Each row comes from the steps of one path. Every step used is in the known rows, and no mark comes twice. Write the path behind each row, first mark first.
Known rows:
gume-neno-pivi: [  2.0  45.3   2.6  40.7 -27.7  -6.7  42.1  25.3 -13.5  38.5  -1.6   4.9
  39.3   5.8   1.2 -29.7  28.1  -6.2  18.9 -19.2 -13.9  17.5  -7.1  16.4
  -7.9 -19.1  16.9 -12.2   6.9  13.0]
pivi-siko: [  0.6 -18.3  14.6 -27.4 -11.3 -18.9  28.7   2.3  33.5 -12.8  44.1  27.5
  17.8  25.8   1.9 -37.5   6.4   7.3   4.8   5.9   8.3  21.5 -12.1  27.8
 -11.6 -14.1  12.2 -22.7  23.6  11.1]
siko-pivi: [ -2.4  42.7  -7.4  13.9 -16.1 -19.8  41.2  16.0  -0.1 -15.7   9.7  35.0
  12.8  10.1 -26.0  -6.9  11.3   9.3   1.8   1.1 -10.3  14.6   5.8   7.8
  -8.0   9.7 -11.1   0.4  -6.3   3.4]
siko-gume-neno-gopaz-poge: [ 36.1  51.9 -17.0  35.5 -53.3 -31.7  33.8  27.3 -21.6  28.5 -36.9  28.8
  -7.2   1.2   6.8   1.7  24.6 -14.3  -5.9 -11.8  11.4  -0.3   5.7  35.3
  47.3 -47.9  27.4   9.8  21.2   9.9]
pivi-siko-mopeg-neno-gopaz: [-12.0   9.6 -16.2 -25.0 -44.9 -18.1  57.9  28.3  14.3 -16.6  17.5  84.8
  29.1  26.1  17.9 -80.4  32.9   1.7  -0.7   9.2  -5.1  41.4  -1.0  21.8
  21.3 -51.0  18.6 -30.7  28.9 -12.6]
poge-pivi-siko-gopipu-neno-gopaz: [  3.4  -8.2  -9.6   0.9 -36.5 -26.6  42.7 -24.0  -3.0  20.3  32.4 -26.8
  36.7  -0.3 -30.1 -71.3  31.2   7.6  -5.7 -35.4   9.0   3.6  -4.3   6.4
  52.0 -15.2  36.6 -37.4  41.8 -29.0]
neno-gopaz-poge-mamu: [ 20.1  33.1   5.9  12.8  -3.6 -11.7 -11.0 -17.6   9.4  26.8  -7.8   7.7
 -14.4  18.8  -4.8 -21.8  18.7  14.5  -7.6 -16.8   8.0  -6.9 -10.1  24.7
  32.3  27.9  26.3  23.9  24.3  -0.7]
gume-neno-pivi-poge-mamu: [ -2.1  54.8  13.5  52.0 -20.2   4.7  35.4  32.2 -13.9  44.4 -17.7  17.0
  19.3 -18.0   6.5 -24.5  50.8  16.3  20.0 -27.3 -12.0   6.2 -13.8  26.7
  -1.3 -29.6  44.4  14.9  31.2  10.6]
neno-pivi-poge-gopaz: [  0.1  36.1   0.5  21.1 -15.3   8.2   9.5 -14.2   2.2  20.1   0.4  20.2
   6.8 -17.3 -36.5  -2.5   9.7  51.4  -4.3 -30.4   8.7   7.2   7.6  16.7
   8.1   7.8  17.0  16.8  47.6  -4.4]
gume-neno-pivi-siko-gopipu: [  3.2  39.9  13.8  36.7 -48.9 -33.8  65.2  31.2  -4.4  29.6  15.5   7.7
  50.7  20.9   8.1 -63.7  47.2 -10.0  21.3 -18.1   6.8  35.4 -21.2  20.0
  -4.8 -37.0  27.7 -30.9  25.6  14.9]
neno-pivi: [-11.4  34.4  -3.4  22.0 -14.6  -2.2  22.8 -14.9  10.8  19.9  21.0  13.1
  31.5  30.5 -19.2 -23.3  -5.8  29.1  -1.6  -6.8   3.7  18.7  -3.2   7.2
  -3.0  20.2 -14.2  -4.3  12.8  24.4]
poge-mamu: [-21.6  11.4  14.6  -4.9  23.3  25.4   1.7   7.3  15.9  18.1  -7.7   4.1
 -32.1 -14.5   8.0 -17.4  11.0  23.8 -17.1  -4.5 -11.2  -6.0 -26.2  24.6
   2.3  11.4   9.4  29.0  15.3   5.8]
pivi-siko-gopipu-neno-gopaz-poge-mamu: [ 10.1  21.1   4.2  18.0 -45.3 -45.5  51.0 -14.4  18.8  17.6  22.0   7.6
  11.2  25.4   3.0 -70.6  47.5 -16.4  -6.8 -29.3  46.7   5.2 -34.9  21.6
  26.0 -28.6  46.8 -28.7  57.7 -22.5]
gume-neno: [ 11.4  19.2   5.0  23.6 -15.9  -7.9  23.8  36.0 -23.0  22.7 -19.2  -6.3
  16.1 -17.6  16.8  -9.5  33.4 -28.4  19.3 -13.8 -15.5   2.9  -4.3  10.6
  -6.4 -36.1  27.6  -7.6  -2.5  -6.0]
gopaz-poge-mamu: [ 28.9  23.4  25.7  -6.2  25.3  -9.0 -23.0 -19.2  21.1   6.2 -40.1 -13.0
 -37.7  -1.8  27.1   3.1 -11.7  14.7   0.5   0.1   0.4 -36.7 -31.5  31.6
   3.5 -13.4  29.7  35.2  37.9 -12.8]
mopeg-neno-gopaz: [  5.7   6.7 -40.4   8.0 -37.6  11.9  24.4  24.9 -25.9   9.3  -0.9  19.7
  24.7   6.4 -26.8 -48.1  30.6  -4.0   6.2  26.3 -33.0  24.4  -6.1   2.9
  27.8   0.9  11.5 -11.0 -17.9   2.0]
poge-pivi: [  6.3 -15.6   0.2 -17.9  15.4   8.8 -10.0 -20.8  -6.6   6.3  -4.1 -38.7
   6.2 -24.5 -20.5 -11.4 -13.7  26.8  -0.2 -11.1 -30.5 -19.7   8.3   5.9
  28.6  -2.3  12.8   3.2  13.2 -16.2]
pivi-siko-gopipu-neno: [  0.2   1.5  -2.6  12.4 -48.9 -42.0  60.3  -1.9  11.1   1.6  31.6   4.5
  25.4  16.4   3.3 -58.8  38.6 -28.8  -0.8 -18.3  42.9  14.7 -24.6   1.7
  10.0 -41.0  29.9 -46.6  39.8 -22.4]
mopeg-neno-gopaz-poge-pivi-siko-gume: [ 41.7   8.6 -30.3 -13.5 -45.9 -13.5  30.1   3.7  -7.1   2.2  -9.8  18.4
  16.5  11.2 -20.4 -54.1   8.0  15.7   5.6  27.7 -30.4   8.9 -14.1  40.8
  53.2 -37.0  32.9  -8.1  21.5  -3.2]
pivi-siko-mopeg: [-14.7   5.4  10.3 -29.7 -21.3 -27.0  40.4  12.2  29.8 -21.8  17.0  69.9
  13.8  22.8  33.8 -50.6  13.5   5.1  -5.1  -7.5  15.4  25.3   2.5  21.0
   2.9 -51.3  10.7 -24.3  42.8 -15.2]

Which path is each row?
[ 52.5   2.8  14.6 -17.0  18.6 -19.7 -31.9 -42.0   4.5  -3.8 -37.1 -48.5
  -6.7  -9.7   5.9   8.0 -30.1  16.0  13.1  -8.0 -14.8 -46.0  -4.0  19.3
  24.0 -22.6  30.3  12.4  35.4 -31.6]	gopaz-poge-pivi
[ -2.9  -6.2 -13.5 -35.0 -23.3  -5.5  37.2   1.4   3.9  -3.2  11.3  29.9
  30.9  -3.2  -8.3 -78.6  14.0  29.8  -1.2  -6.2 -34.1  16.8   9.7  24.1
  48.5 -36.8  27.0 -23.1  36.2 -25.5]	poge-pivi-siko-mopeg-neno-gopaz
[  2.6  33.7  10.8  22.0 -34.4 -19.6  60.3  26.2   8.5  30.8  26.4  22.7
  49.4  22.1   1.5 -52.4  31.1  -1.6  21.7 -14.6  -7.5  32.3 -14.1  33.6
 -15.3 -28.5  24.3 -26.4  22.1  20.4]	gume-neno-pivi-siko
[  9.8  17.9  -3.6   2.0 -56.0 -32.4  66.1  34.1  13.7  15.8  27.1  58.1
  16.7  23.1  -1.2 -45.1  32.8  -3.4  -6.2  -4.0  13.4  35.3  -2.8  47.7
  26.6 -41.9  24.9 -20.0  29.4  27.3]	pivi-siko-gume-neno-gopaz
[ 34.4  25.1   3.7   1.3 -52.6 -45.0  54.2  19.6  18.6   9.8  11.6  50.0
   9.3  27.8   9.5 -34.7  22.8  -6.8   2.0  -3.4  17.9  19.6  -9.1  55.8
  27.8 -55.0  35.4 -14.2  41.9  17.3]	pivi-siko-gume-neno-gopaz-poge
[-23.5  39.7   4.5  -3.2 -30.5 -23.8  56.1  -5.1  34.2   0.2  37.3  70.8
  41.1  47.7  10.2 -63.2   4.1  31.8  -6.3 -12.4  16.1  39.2   0.7  23.7
  -0.1 -19.3  -6.9 -23.6  46.5  12.7]	neno-pivi-siko-mopeg
[  8.9  24.4 -28.0   9.8 -30.3  24.0  24.9  15.8 -17.0   8.1 -18.6  20.3
  16.3 -26.0 -34.4 -30.8  15.6  36.7  10.7  13.3 -30.6  14.0 -12.5  16.8
  11.4 -23.0  24.3   3.4  21.2  -8.1]	mopeg-neno-pivi-poge-gopaz
[ 52.3  -9.8  23.2 -34.2  12.1 -32.0 -13.7 -40.2  26.0 -11.5  -9.2 -30.5
   3.8   6.3   6.4 -16.3 -27.1  20.6  16.6  -4.2  -9.6 -32.6 -12.0  36.3
  16.5 -33.9  37.3  -1.7  50.5 -24.4]	gopaz-poge-pivi-siko
[  7.8  24.9 -25.8  24.4 -35.0  17.0  29.7  18.3 -19.5   6.4 -12.9  27.0
  33.5  -6.0 -19.3 -32.9  18.7  28.3  21.6  26.1 -30.5  14.1 -14.0   6.5
   8.5 -27.1  19.3  -2.6  11.5   5.6]	mopeg-neno-pivi-poge
[-13.2  51.2 -26.7  14.1 -39.7   2.0  38.4  29.3 -20.2  -8.1 -42.9  74.1
  20.2  -8.4  26.0 -40.5  25.1  21.0   6.3   4.3 -14.9  16.4   8.3  -2.2
  23.7 -66.5  15.8  -4.2  32.4 -27.1]	siko-mopeg-neno-pivi-poge
[ -4.4  47.6 -35.8  43.1 -34.6   4.1  44.7 -32.4  -2.9  42.1   4.4  15.6
  21.1 -22.8 -40.5  -5.7  21.3   8.6 -11.3 -55.7  27.3 -15.1   5.3   8.6
  14.4 -13.4  37.5 -13.2  54.6 -40.7]	gopipu-neno-pivi-poge-gopaz
[ 40.6  11.3   6.8   4.5 -30.5 -44.5   3.1 -28.7  -1.4  10.7   6.3 -21.7
  19.6  23.4 -15.6 -49.5  21.2   8.2   4.7 -23.6  14.4  -0.9  -2.3  12.3
  53.1   1.7  35.9  -9.7  38.0 -15.8]	neno-gopaz-poge-pivi-siko-gopipu
[ -1.8   8.4 -10.8  22.6 -61.1 -43.5  63.9  -4.1   4.9  11.6  43.9  13.1
  34.8  28.0 -11.0 -71.1  52.8 -26.5  -5.1 -27.6  46.6  25.3 -16.4   2.0
  24.0 -22.7  31.4 -49.2  36.9 -17.0]	pivi-siko-gopipu-neno-gopaz
[  6.0  57.8 -15.9  38.4 -51.1 -13.3  55.8  33.2 -15.0  33.1 -20.9  33.9
   7.7   2.4   2.5  -7.5  14.9   3.7  -8.7  -8.8   2.5  15.4   0.3  34.9
  26.4 -44.9   4.8   1.5  19.2  29.0]	siko-gume-neno-pivi
[ 16.5  39.5 -33.9  15.9 -42.1 -34.2  47.1 -42.6   6.4  27.2   4.8  24.6
  29.5  14.1  -7.9 -44.1  26.0 -18.6 -10.8 -52.6  25.4 -17.4  11.2  16.8
  48.7 -37.5  49.5 -33.5  60.4 -60.7]	gopipu-neno-gopaz-poge-pivi-siko-mopeg
[  8.9  46.4   0.8  33.0 -24.2 -19.0  32.6  19.0 -10.5 -17.4  -4.6  46.4
   7.8 -12.7 -27.2   8.8  32.2  21.4  13.0  -8.7  -3.1   1.1  13.7   2.7
  -1.9  -8.8  17.7  16.5  14.6  -3.8]	siko-pivi-poge
[ 25.3  22.1 -30.1  15.7 -35.1 -27.8  38.5 -50.7   8.3  36.0  20.8  -1.5
  32.4  15.5 -28.1 -36.9  19.5 -15.9  -3.1 -44.8  20.6 -20.1   2.1  18.7
  39.8 -14.7  50.8 -32.0  49.1 -45.5]	gopipu-neno-gopaz-poge-pivi-siko
[  8.8 -25.8  16.1 -21.7 -11.6 -23.6  18.2 -12.6   4.4  -4.8  17.9 -36.4
  20.4  -6.8 -10.7 -57.9  10.2  22.2   2.9 -11.5  -6.7   1.8 -10.6  10.8
  32.7 -22.4  23.1 -22.6  37.0 -14.2]	poge-pivi-siko-gopipu
[  2.4  23.0 -29.3  -3.4 -51.6   0.7  66.4  22.4   8.1   0.4  16.9  49.6
  35.5  26.1 -17.7 -64.1   0.3  27.6   1.9  40.7 -23.6  38.0 -24.6  38.6
  10.2 -35.3  -0.5 -22.4  15.8  29.9]	mopeg-neno-pivi-siko-gume
[ -1.9  47.4 -24.4  58.9 -55.8 -22.1  43.2 -15.1 -28.1  31.5 -17.1 -19.2
  14.2 -26.0 -25.8 -26.0  47.4  -8.7 -11.8 -53.2  49.0  -6.7  -9.8 -18.5
  31.0 -26.9  33.4 -20.0  54.5 -46.1]	siko-gopipu-neno-pivi-poge-gopaz
[ 21.2  15.8  -4.5  19.8 -58.6 -58.3  50.9 -17.8  10.7   8.8  26.0   4.8
  29.1  33.8  -1.1 -60.7  43.5 -28.3   1.5 -26.7  52.4   8.2 -21.2   9.1
  24.3 -34.2  42.4 -43.2  49.8 -25.1]	pivi-siko-gopipu-neno-gopaz-poge
[-14.3  35.3 -28.3  27.6 -41.9 -14.0  73.6 -33.3  23.9  33.7  50.4  27.0
  52.2  31.0 -24.4 -47.7  14.5  -5.6  -7.0 -30.0  28.8   9.7 -10.2  18.3
  -2.7 -13.8  18.3 -45.1  43.3 -12.2]	gopipu-neno-pivi-siko
[ -4.3  11.6  20.1  17.8  10.7  21.8 -10.7  11.9  -0.1  12.5 -23.7  18.5
 -31.7 -39.2   4.6   6.3  33.5  35.1   3.7 -13.1   0.5 -19.2 -12.6  12.6
  12.6 -14.1  42.8  41.1  38.9  -5.8]	pivi-poge-mamu
[ 47.7   2.6   7.6 -39.4  -4.4 -29.1   3.1 -22.0  14.4 -22.3 -34.9   0.7
   7.0   0.4  25.0 -37.7 -19.7  17.5  16.5   7.5 -25.6 -26.6 -11.5  33.4
  27.2 -70.3  42.8  -8.7  54.4 -44.9]	gopaz-poge-pivi-siko-mopeg-neno
[ 23.7  34.1 -26.4  50.4 -52.0 -41.1  27.2 -30.9 -34.6  30.6 -20.9 -47.8
  20.9  -4.2 -13.4 -37.4  43.1 -30.8  -5.6 -46.6  37.7 -20.4  -7.3 -23.1
  58.6 -20.5  40.7 -24.6  37.9 -53.4]	siko-gopipu-neno-gopaz-poge-pivi
[ -7.7  33.6  -1.6   3.0 -41.5 -19.5  59.8  -4.2  36.0  11.6  44.7  55.6
  28.9  47.0 -16.9 -45.3  -9.1  39.5 -13.5   3.3  19.6  37.7  -8.7  42.9
   9.5  -9.9 -11.2 -15.1  39.4  44.7]	neno-pivi-siko-gume
[ 12.9   0.9   3.7  -0.4  -0.5  11.5 -17.2   0.8  -6.5   1.8 -26.4   6.3
 -31.2 -61.6 -23.4  25.0  18.9  29.1  -1.7 -28.8   5.9 -14.9  10.3  10.5
  15.5 -15.5  40.1  25.4  42.5 -36.4]	pivi-poge-gopaz
